What can hang from each mark:
C: L V
L: C
R: C J P
P: L R V
J: R
V: C Z

Each row was made from one small tree. Brackets hold a mark, then the marks that hang from it, in alphabetical order. Every link used is in the known rows. Write each row's tree.
Known rows:
{P L {R C J} {V Z}}: [ 3.66  4.49 -0.06  3.56 -2.49 -0.93 -0.72 -1.74 -0.31  0.00 -0.63 -0.06
 -6.18 -0.07  0.54 -1.27  0.32 -0.58  1.36  3.02]
{V C Z}: [-0.31 -1.48  2.40 -1.19 -1.10  1.85 -0.68 -1.09  1.50 -1.42 -1.22 -2.31
 -1.90  0.93  0.62 -1.20  1.32  5.85 -1.04  0.94]
{L {C {V Z}}}: [ 3.80 -4.84  3.29  2.21 -1.94  1.12 -0.63 -1.28 -0.65 -1.68  0.57 -1.79
 -3.29  4.13  0.16  0.01 -0.18  4.38  1.38  2.70]
{J {R {P {L C} {V Z}}}}: [ 5.13 -0.90 -0.67 -1.88 -1.33 -2.13 -0.99 -1.26  0.72 -0.12 -0.92  0.06
 -5.54  1.15 -2.15 -0.35 -0.59  1.42  1.49  1.44]
{R P}: [ 2.59 -0.69 -1.32 -5.51  0.59 -0.57  0.35 -0.18  0.85 -0.45 -0.80 -1.07
  0.60  2.10  0.43 -1.62  0.50  3.13  1.15 -0.01]
{L C}: [ 3.80 -4.97  0.57 -3.27 -0.54  2.94  0.56  0.16 -0.65 -2.17 -1.70 -1.93
 -0.73  2.77 -0.26 -0.46 -0.86  7.59  1.30 -0.50]
{R J {P {V {C L} Z}}}: [ 0.38  2.04 -0.33 -0.96 -0.74 -5.50 -0.38 -1.02 -0.95  1.81  1.48 -0.04
 -5.68 -1.42 -2.16 -1.65  2.48 -1.40 -0.52  4.26]
{C L}: [ 0.78 -0.26  0.53 -4.77 -0.51  1.33  2.06 -0.71 -0.79 -1.41  1.05 -1.34
  1.19  0.79  0.73 -0.51  0.57  2.77  0.30 -0.70]
{R C J}: [ 1.24  0.88  0.60 -2.46  0.64  0.98  0.65  0.07  0.08 -0.94 -2.23 -1.21
  0.21  3.15  0.35 -1.75  1.67  3.90  0.18 -0.72]
{V Z}: [ 1.11 -1.62  2.05 -1.05 -0.43  1.94 -0.12 -1.06  0.79 -2.53 -1.31 -1.74
 -0.45  2.05  1.10 -0.91  0.67  4.56  0.56  1.91]
{J R}: [ 0.36 -1.09  1.08 -6.59 -0.17  0.30  0.60 -0.37  1.01 -1.44 -2.56 -1.55
  0.39  3.92  1.33 -0.88  0.10  6.41 -1.51 -1.80]
{V C}: [-0.07 -0.96  0.88 -5.30 -1.23  2.50  0.37  0.05  1.09 -0.86 -1.22 -2.47
 -1.07  1.18  0.55 -1.31  0.92  6.61 -1.71 -1.22]
{J {R {C L} P}}: [ 2.06  3.36  0.19 -5.62  0.58 -3.08  0.75 -1.27  0.51  0.72  0.63  0.04
  1.05  2.32  0.70 -1.30  1.80  0.74  1.52 -4.32]
{R {C L} J {P V}}: [ 2.68  6.05 -2.02 -3.78 -0.02 -3.61  0.78 -0.28 -2.05  1.16  1.88  0.59
 -3.67  0.75 -1.09 -1.82  2.07 -2.14  1.66  0.65]
{R J}: [ 0.52 -2.69  0.24 -3.40  0.71  0.18  1.19  0.41  0.38 -0.81 -2.70 -1.25
  0.11  2.66 -0.10 -1.42  0.86  4.70 -1.10  1.65]
{J {R C {P {V Z}}}}: [ 2.90  5.68  0.38 -3.22 -0.74 -2.78 -2.13 -1.46  0.30 -0.70 -0.66 -0.24
 -4.72  3.16  0.89 -1.80  1.53  2.10  1.42 -0.72]
{R {C V} J}: [ 1.57  0.80  1.69 -1.40 -0.81  0.21  0.54 -0.40 -0.22  0.30 -0.29 -1.21
 -2.20  4.87  0.88 -1.40  1.79  1.76 -0.55  0.35]
{R C J P}: [ 2.47  0.76 -1.13 -2.67  1.68 -2.10  0.08 -0.05  0.64  0.70 -1.63 -0.31
 -0.16  2.77 -0.14 -2.26  2.07  1.50  1.54 -0.29]
{P {L C} {R J} V}: [ 5.66 -2.04 -2.07  0.59 -2.39 -0.79  0.68 -0.21 -1.66  0.25 -1.28 -0.38
 -6.27  0.29 -1.58 -0.44 -2.18  2.74  0.99  2.96]
{V {C L}}: [-0.20 -0.02  1.13 -5.04 -1.15  1.34  1.41 -0.73 -0.06 -0.31  1.30 -1.87
  0.01 -0.45  0.05 -0.79  1.34  3.63 -1.26 -1.47]

Which tree is each row?
[ 4.75 -4.24 -1.38 -4.52  0.03 -1.25  0.78 -0.46  2.12  0.63 -1.81 -0.31
 -0.85  1.97 -1.50 -0.37 -0.52  3.09  1.24 -2.00] | {J {R {P {L C}}}}
[ 1.49  2.94  1.04  0.66 -3.92 -2.32 -0.77 -2.23 -1.79 -0.31  2.62 -1.13
 -6.17 -1.71  1.32 -0.82 -0.23  2.36  0.02  2.17] | {P R {V {C L} Z}}
[ 4.50 -5.70 -2.16 -1.38  1.14 -1.27  1.31  0.05  1.00  1.35 -2.01 -0.17
 -0.73  0.58 -3.02 -0.87  0.11  1.02  1.63  1.51] | {R J {P {L C}}}
[ 3.76  5.31 -2.76 -4.01 -0.30 -0.70  0.40 -0.21  0.22  1.51 -0.40  0.40
 -4.08  0.72 -1.75 -1.74  1.53 -2.34  1.20  0.81] | {R C J {P L V}}
[ 1.68  3.65 -0.39 -3.82 -3.74 -1.72  0.20 -1.09 -2.04  0.39  2.38 -1.30
 -5.50 -1.38  1.18 -0.91 -0.56  3.17 -0.58 -0.06] | {P R {V {C L}}}
[ 3.97  3.11 -1.82 -3.23 -3.37  1.91  0.74 -0.96 -0.71 -0.46  0.39 -0.94
 -4.60 -0.29  1.46 -0.58 -1.92  1.91  0.45  1.16] | {P L R V}
[-0.50 -0.49  2.69 -0.48 -1.27  0.49  0.51 -1.65  0.30 -0.80  1.13 -1.82
 -0.83 -1.03  0.07 -0.76  1.92  2.97 -0.66  0.58] | {V {C L} Z}
[ 0.87 -0.33  3.19  0.22 -1.95  0.07  0.87 -2.19 -0.67 -0.84  2.95 -1.22
 -1.60  2.07  1.41 -0.04  1.05 -0.34  0.13  2.57] | {C L {V Z}}
[ 1.35  0.57  3.45  2.65 -0.90 -0.58 -0.53 -1.36  0.10 -0.29 -0.13 -1.04
 -2.62  4.44  0.97 -1.25  2.34  1.04  0.10  2.55] | {R {C {V Z}} J}
[ 2.35  1.34 -2.66 -5.64  0.19 -3.37  0.04  0.64 -0.93  0.68 -1.07 -0.24
 -4.01  2.15 -1.13 -2.00  0.53  1.16 -0.19  3.23] | {R J {P V}}
[ 2.43  0.48 -1.59 -1.93 -1.86 -3.08 -0.06  0.03 -1.67 -0.13 -1.35 -0.71
 -5.40  1.90  1.08 -1.53 -1.27  3.93 -0.34  3.18] | {P {R J} V}
[ 5.06 -3.86 -0.06 -3.50 -1.14 -2.01  0.50 -0.93  1.51  1.89  0.10 -0.45
 -2.48  3.52 -1.03 -0.02 -0.68  1.06  0.69 -1.05] | {J {R {P {L {C V}}}}}
[ 0.75  2.08  0.63 -1.70  0.66 -0.12  1.81 -0.44 -0.97 -0.29  0.23 -0.51
  0.64  1.38 -0.05 -1.26  2.23  0.90  0.87 -1.03] | {R {C L} J}
[ 3.39  0.82  2.00  6.21 -2.22 -1.90 -0.24 -2.47  0.95  1.24  0.21 -0.39
 -3.88  1.95  1.45 -0.76  0.68 -1.72  0.92  2.34] | {P L {R {C {V Z}} J}}
[ 0.30  3.18  0.65 -4.46 -1.67 -5.29 -0.94 -1.77  0.25  1.12  1.58 -0.32
 -5.36 -0.22 -0.73 -1.21  1.76  0.53 -0.99  0.64] | {J {R {P {V {C L} Z}}}}
[ 2.74  2.00  1.09 -4.91 -0.61 -2.86 -0.60 -1.06  1.34  1.25  0.12 -0.45
 -1.83  5.55  1.67 -1.38  1.28  1.56  0.18 -2.92] | {J {R {C V} P}}
[ 1.95  2.78 -0.96 -2.87 -2.26 -0.04 -0.86 -1.18  1.24  0.87  0.85 -0.75
 -5.72 -1.81 -1.27 -1.26  1.33 -0.33 -0.18  2.43] | {R {P L {V C Z}}}
[ 1.32  0.85 -1.50 -0.98 -1.13 -2.71 -0.58 -0.88  1.39  2.02 -0.42 -0.22
 -5.74 -1.61 -2.58 -1.57  1.85 -1.48 -1.16  4.29] | {R J {P L {V C Z}}}
[ 2.19  3.89  2.46 -2.94 -2.19  1.65  1.31 -1.55 -1.43 -0.23  3.56 -1.27
 -1.08  2.99  1.59 -0.45  1.55 -0.07  0.62 -1.97] | {R {C L V}}
